Known rows, with every way that one mark hangs from another:
[mevogu baru [namak kegivum latef lefis mevag]]: [-18.0  -4.4 -20.5   8.7 -12.6 -18.0 -71.2   1.3  17.8  10.1  52.0 -40.2
  27.9  10.3 -10.5 -11.8   1.9  44.2 -36.0  31.7  17.6 -21.9  16.8   1.3
  48.3]
[latef [namak lefis mevag mevogu]]: [  1.8   2.5 -14.9  23.2  13.5 -12.1 -51.2   7.5  12.8  16.3  34.4 -35.0
   7.7  -7.0 -14.9  -2.5  -0.4  29.2 -20.1  25.8   2.8 -19.0  22.7  -5.7
  26.4]
[mevogu [baru kegivum]]: [-12.8  -9.7 -14.4   5.3  -8.1  -9.7 -40.9 -18.4   2.4  -9.8  40.8 -29.2
  10.8  -3.9  -1.4 -17.3  18.1  30.5 -26.6  15.7  -0.5 -22.1   2.5 -15.6
  28.7]
[mevogu latef]: [  3.9  -4.5 -25.2   7.7  -1.4 -12.0 -36.0 -24.9   6.8  -1.1  36.8 -20.8
  14.3   6.4  -5.1 -16.0   4.2  32.0 -20.9  11.8   5.2 -21.3   3.8  -6.1
  10.8]
[mevag baru [namak latef]]: [-13.8  -2.0 -21.2  11.9  -2.6  -2.3 -42.3 -20.3  16.7  21.1  44.0 -19.8
  14.9  -2.5  -3.3  -3.2   7.2  26.5 -18.2  22.8   2.7 -29.5  13.3  -4.5
  26.2]
[kegivum [namak baru [lefis gador] mevag [mevogu latef]]]: [-10.8 -11.4 -11.9  10.3   9.1 -17.8 -68.4   7.6  23.1  22.5  51.8 -47.0
  25.1   9.3  -3.7  -5.1   6.6  33.2 -31.3  16.9   1.6 -19.0  32.4   5.8
  33.6]
[baru mevag [namak latef [lefis gador]]]: [-17.5  -5.4 -14.0  22.8   4.9 -15.8 -61.7  -5.5   5.3  15.2  30.5 -27.9
  14.2  -1.2  15.9  -8.9  13.6  36.2 -19.2   3.1  17.1 -17.7  23.3 -13.5
  33.7]
[kegivum [namak latef lefis [mevag baru] mevogu]]: [-11.5   0.8 -16.9  14.9   7.0 -15.4 -57.2  13.8  29.0  29.6  53.7 -34.6
  20.4  -0.1  -9.8   1.1   5.8  32.2 -35.6  34.8   5.4 -26.3  30.0   5.5
  43.6]
[latef [mevogu [baru kegivum]] [namak lefis mevag]]: [ -3.8 -13.6 -12.1  26.4  -1.8  -5.4 -59.0  -5.1   5.8  -0.1  35.6 -40.3
   8.8  -2.8  -5.5  -5.4   5.9  34.6 -21.0  31.3   5.5 -21.2  19.7 -19.4
  33.6]
[mevogu baru latef namak]: [ -1.8 -13.8 -29.8  -0.8 -24.8 -13.9 -41.7 -23.0   1.6  -9.7  44.3 -32.8
  23.3  14.3  -6.2 -22.9   7.9  42.0 -31.2  16.7  14.2 -30.1  -0.1  -5.1
  22.1]
[baru mevogu]: [ -2.2  -3.2 -16.3  14.6  11.2  -5.5 -39.1 -14.7   3.7   1.7  27.6 -17.7
  10.2  -8.2   5.1 -15.2  10.7  25.2 -22.5   8.5  10.4 -16.5   9.6 -11.8
  16.9]
[mevogu [namak baru kegivum mevag]]: [-14.8   0.5  -5.8   8.0  -3.8  -4.8 -59.6  -7.3  21.7  11.1  45.5 -31.8
  17.7   1.1 -15.4 -13.7  12.4  33.2 -24.2  22.1   4.9 -19.1  15.3   5.2
  33.5]
[mevogu latef [namak baru kegivum [lefis gador] mevag]]: [-15.6 -12.8 -11.8   5.7  -4.6 -14.0 -82.0  -9.3  23.1  13.6  48.4 -40.7
  30.5  16.6  -7.0 -12.3   1.6  40.3 -23.4  19.8  11.4 -15.6  21.8   3.5
  32.7]
[lefis [gador [namak [baru mevogu] kegivum latef mevag]]]: [-17.2 -10.8  -0.1  22.5  19.4   0.8 -86.9  -4.4  18.3  30.5  37.6 -37.4
  19.6  -8.8   3.1  -1.1   7.0  33.3 -22.4   9.6  10.7  -9.6  33.0  -6.8
  34.4]
[gador [namak baru kegivum]]: [ -2.9  -3.2  -5.9  14.4   3.4  -1.3 -50.2 -18.0  16.1  17.1  40.2 -27.5
  13.8 -10.7 -12.6  -5.2  12.1  28.3 -21.7  12.2  -4.7 -16.8  19.5  -5.0
  21.8]
[gador [namak mevag mevogu]]: [ -3.2  -0.2  -9.6  17.7  10.1  -0.7 -45.3   6.0   9.7  21.5  40.1 -37.4
   9.5 -18.5 -17.7  -9.2   5.8  29.6 -19.4  14.1  -3.3 -22.0  13.9  -0.2
  16.0]
[lefis [gador [namak kegivum mevag]]]: [-10.4  -8.3  -5.9  12.4   9.6   6.7 -60.5 -12.2  10.8  19.4  33.8 -35.4
  15.3 -15.6  -8.9 -12.8   8.6  32.4 -22.3  11.1 -10.9 -13.0  10.8  -8.4
  13.1]
[latef [mevogu baru [namak kegivum [lefis gador] mevag]]]: [-14.7 -26.6 -14.9  11.6  -7.5   2.1 -74.0  -8.0   9.3   4.7  40.9 -45.4
  23.8   0.1  -5.4 -12.3   1.8  40.7 -24.6  27.2   7.6 -16.0  16.8 -12.4
  28.2]
[gador [namak mevogu]]: [  2.5  -5.5 -14.2  15.0   6.6  -2.1 -37.0  -5.7   5.6  14.6  35.8 -31.5
   9.5 -21.2 -12.5  -8.0   6.6  28.7 -20.1  10.7  -3.1 -20.1  13.1  -8.2
  12.9]
[baru kegivum mevag mevogu namak]: [-24.5  -2.4   0.3  19.7   1.8 -18.0 -55.7  -5.5  -2.7  -6.0  28.6 -23.1
   5.3 -13.6  20.1 -18.7  25.8  29.5 -21.0   1.8  29.2 -23.4  16.5 -18.2
  33.3]
[namak baru latef mevag]: [ -9.5   6.0 -12.1  20.2  11.3  -6.0 -52.7  -4.1  21.5  22.4  44.5 -27.3
  11.8   5.4  -9.0  -3.7   9.8  29.4 -18.8  16.3   1.2 -17.8  20.6   4.0
  35.1]
[namak [latef [mevogu baru]] mevag]: [ -5.2 -11.9 -21.1  22.4   1.7   1.4 -52.2  -8.7   7.5   9.9  41.1 -34.8
  10.9   1.9  -7.0  -5.0   3.4  36.1 -20.5  25.0   6.9 -21.2  15.1  -9.7
  27.3]
[latef [mevogu [namak kegivum [lefis gador]]]]: [ -5.2 -25.4 -15.5  12.2  -1.3   3.9 -62.7 -19.6  10.4   2.8  29.3 -30.5
  22.1 -10.3  -1.7 -11.5  -0.6  36.8 -20.4  20.9   6.7  -9.2  17.1 -19.3
  20.1]
[lefis [gador [namak mevogu]]]: [ -1.2 -16.2 -12.5  13.0  10.5   4.4 -46.7 -11.3   3.3  16.9  30.3 -35.0
  11.2 -23.5  -6.1  -8.8   7.2  29.3 -17.7   5.4  -9.2 -14.7  13.9 -15.0
   8.5]
[namak kegivum [latef [mevogu baru]] [lefis gador] mevag]: [-15.3 -23.2 -16.8  19.5   7.3  -2.1 -81.1  -7.8  13.5  15.0  42.1 -42.2
  19.9   2.5  -0.8   0.3  -3.0  38.5 -22.2  28.5   7.4 -10.9  25.8 -15.1
  32.4]
[mevogu [baru mevag] latef namak]: [-10.9 -10.3 -25.5   6.8 -28.8 -15.6 -49.6 -16.7  -0.9 -13.1  41.3 -35.0
  23.4  13.9  -0.5 -22.9  10.9  46.1 -29.4  14.5  22.4 -33.8   0.3  -5.2
  22.3]
[latef [mevogu namak]]: [  3.8 -13.9 -20.1  14.8  -6.0   7.4 -33.6 -20.2   5.0  -2.5  28.9 -23.3
  13.2 -10.5  -7.4 -16.5   6.1  33.5 -18.2  18.1   7.3 -19.5   6.2 -13.6
  14.4]

Rows:
[-12.2   4.3 -12.1  24.3   3.8  -8.8 -52.2  -9.6  15.2  11.3  36.8 -23.1
  12.4   2.8   1.4  -3.3  13.2  32.2 -17.8  10.4   9.6 -20.2  20.1  -4.3
  31.8] : [namak [baru mevag] latef]
[-13.8  -5.5  -1.9  14.9  10.2  -9.9 -54.3 -12.3  11.2   0.2  36.2 -22.9
  10.7  -7.1   8.3 -11.0  18.5  23.6 -19.7   8.6  12.2 -15.1  19.2 -13.0
  33.9] : [namak [baru kegivum mevogu]]
[ -9.9  -1.0 -13.0  21.3  -0.7 -25.8 -61.9   0.9  14.9   5.1  41.8 -30.6
  27.2  13.4  14.4 -10.1  14.1  35.0 -36.4   9.2  27.2 -25.6  29.1   1.5
  36.3] : [kegivum [namak [baru mevag [mevogu latef]] lefis]]
[-21.6  -9.6   1.6  25.0   2.8  -1.4 -71.3 -10.2  11.8  14.8  34.5 -35.1
  17.0 -12.5   8.9  -4.9  18.3  36.5 -17.2   2.0   4.4 -15.4  22.7 -16.4
  34.0] : [lefis [gador [namak [baru kegivum mevag] latef]]]
[-16.6   1.4  -3.1  12.3   7.7 -11.3 -50.1   3.7  12.5   1.3  38.0 -29.6
  15.1 -11.8   7.0 -20.8  21.7  29.4 -39.6  14.8   8.9 -20.4  13.6  -6.2
  36.9] : [baru [kegivum [namak mevag]] mevogu]
[ -9.5  -3.3 -15.2  14.3  13.3  -2.4 -52.1  -3.8  11.6  15.8  34.6 -30.2
  16.2  -0.4  -1.8 -13.2   6.3  29.1 -18.6  10.8  -8.2 -12.8  10.8  -5.4
  19.7] : [namak [lefis gador] mevag]
[-16.0 -16.3  -9.5  19.5 -10.3  -7.5 -56.9 -17.9  -3.3  -3.9  35.1 -32.9
   4.5  -6.7   3.9  -9.5  17.4  35.8 -20.2  17.7  19.3 -25.1  19.1 -19.2
  23.1] : [latef [mevogu [baru mevag [namak kegivum]]]]
[-23.5 -15.3  -3.7  20.1   5.2 -21.6 -84.7  -8.1   9.9  -1.6  36.5 -33.4
  23.1   7.8  23.2  -8.8  10.5  34.5 -17.2   2.7  27.3 -15.2  26.3 -14.5
  33.5] : [namak [baru kegivum mevag [mevogu latef]] [lefis gador]]
[-17.8 -20.9 -10.2  22.9  10.5  -0.7 -77.4 -16.6  21.8  25.6  41.6 -34.3
  21.1  -5.3   3.2   7.7  -2.7  28.9 -12.0  20.9   5.7 -10.8  37.5 -12.9
  33.2] : [mevag [namak baru kegivum [latef mevogu] [lefis gador]]]
[-16.8  -4.8 -11.7  25.2   9.2  -9.4 -67.4  -6.0  16.4  17.9  35.3 -29.3
  19.6   5.2   9.6  -1.1  10.0  33.5 -16.3   7.4   7.6 -13.2  26.7  -8.2
  34.8] : [namak [baru mevag] latef [lefis gador]]
[ -8.3  -9.9  -6.8  19.0   6.1 -14.9 -76.2 -10.3  17.3  10.5  38.7 -39.5
  17.8  11.1  -0.1  -5.7   6.8  34.1 -17.0  17.6   4.3 -15.1  25.9 -10.9
  34.2] : [mevogu [latef [namak [baru kegivum] [lefis gador] mevag]]]
[-23.6 -14.5   3.6  24.3   7.0  -5.3 -78.4   0.0  13.4  17.7  38.2 -42.3
  14.6 -19.7   4.7   1.3  12.9  36.1 -15.8   5.8   8.5 -15.1  30.5 -16.0
  35.4] : [lefis [gador [namak [baru kegivum mevag] latef mevogu]]]
[-20.4 -23.1 -17.5   1.9  -1.1 -15.7 -77.0 -17.2  18.9  19.1  51.5 -37.6
  23.5   0.0  -3.1   0.9  -6.1  29.8 -16.8  27.6   8.6 -23.8  25.8  -6.8
  19.3] : [mevag baru [namak kegivum [lefis gador] [mevogu latef]]]
[-10.2 -10.6  -8.2  29.8   3.8   0.8 -67.7   0.4  20.7  25.5  45.8 -33.9
  18.0  -9.3  -7.4   2.8   1.4  34.5 -14.9  30.1   8.9 -22.3  26.3 -10.4
  35.0] : [gador [namak [latef mevogu] lefis [mevag [baru kegivum]]]]
[-12.5   5.3 -15.7  16.3  10.0 -16.3 -65.3   0.2  23.4  18.5  44.6 -27.5
  19.0   1.9  -9.5  -4.9  -1.7  34.3 -26.4  26.3   8.4 -13.2  20.6   0.5
  37.0] : [namak kegivum latef lefis mevag]
[-20.3 -19.3 -11.3   6.8   4.7 -19.7 -80.2 -10.9  20.3  19.6  52.5 -43.1
  24.5   1.7  -2.3   1.9  -5.2  29.3 -16.2  18.0   8.4 -17.1  33.6  -2.7
  26.7] : [mevag [namak baru kegivum [lefis gador] [mevogu latef]]]
[-22.3 -11.0 -20.1   9.2  -3.3 -23.5 -69.0   0.1  15.4  16.6  55.3 -42.4
  20.9  -3.7  -6.7   2.5  -4.8  33.7 -28.1  30.0  14.3 -23.7  28.1  -4.3
  42.1] : [mevag [namak kegivum latef lefis [mevogu baru]]]
[-11.2  -4.6 -10.1   3.5  -6.4  -6.1 -34.9 -17.0  17.6   2.2  42.1 -20.9
  13.7  -9.3  -0.5 -15.1  25.2  27.2 -36.2  23.6  -6.2 -26.5   9.0 -10.8
  30.8] : [mevag [baru [kegivum namak]]]
[ -7.0   3.2  -6.0  25.7  -0.2   0.0 -44.6  -8.6   8.6  14.4  35.0 -28.4
  12.3  -8.4  -4.4  -7.7  18.0  30.5 -16.9   2.9   0.4 -24.5  15.4  -3.6
  19.2] : [gador [namak [baru mevag]]]
[-14.9   0.3 -13.5  11.5   5.1  -4.4 -62.5 -13.8  25.7  20.1  46.1 -22.5
  13.6   1.4 -11.9  -2.1   5.5  31.5 -21.9  33.0   4.1 -20.8  16.7  -1.5
  30.4] : [namak kegivum latef [mevag baru]]
[-10.9 -17.6 -14.6  10.7 -13.0   2.9 -58.4 -12.4   8.1  -1.0  42.4 -39.3
  16.4  -2.6 -13.5 -14.3   5.9  39.7 -26.1  30.5   9.8 -23.2  10.0  -8.5
  25.6] : [latef [mevogu baru [namak kegivum mevag]]]
[-15.4 -16.9  -2.2  20.2   3.8  -7.7 -84.7 -18.4   8.0  10.0  33.5 -35.8
  22.5  -2.8  12.1  -6.5   8.5  36.8 -20.3   1.9  21.9 -17.1  26.1 -12.0
  17.5] : [lefis [gador [namak [baru mevag [mevogu latef]] kegivum]]]
[-16.3  -8.3 -12.4   8.0  -9.8 -23.8 -47.8  -7.2   1.0  -1.0  44.9 -32.7
  11.0   0.9   5.4 -16.3  21.7  31.4 -26.8  12.8  10.8 -24.9  15.1 -14.1
  42.4] : [mevogu [baru kegivum [namak lefis]]]
[-13.7   0.6  -5.8  24.4   8.8  -7.6 -53.4  -7.5   7.8   4.1  30.6 -22.2
  10.4  -2.5  10.0  -8.8  17.1  26.6 -17.5   4.2  17.5 -20.7  19.5  -6.9
  24.8] : [namak [baru mevag mevogu]]
[-19.9 -16.5 -13.4   2.5 -12.9 -11.1 -73.3 -11.2  17.9   5.9  48.3 -36.2
  28.6  11.7  -0.7 -16.8   6.0  39.9 -21.8  23.8  11.8 -24.5  10.2  -5.2
  31.7] : [mevogu latef [namak [lefis gador] [mevag [baru kegivum]]]]
[-11.3  -3.2 -12.1   6.9  -5.5 -13.2 -41.9  -8.4  20.6   5.7  45.8 -23.3
  19.7  -4.1   0.8 -11.9  20.3  27.8 -36.7  25.9  -2.5 -25.1  15.0  -7.6
  37.8] : [mevag [baru [kegivum [namak lefis]]]]
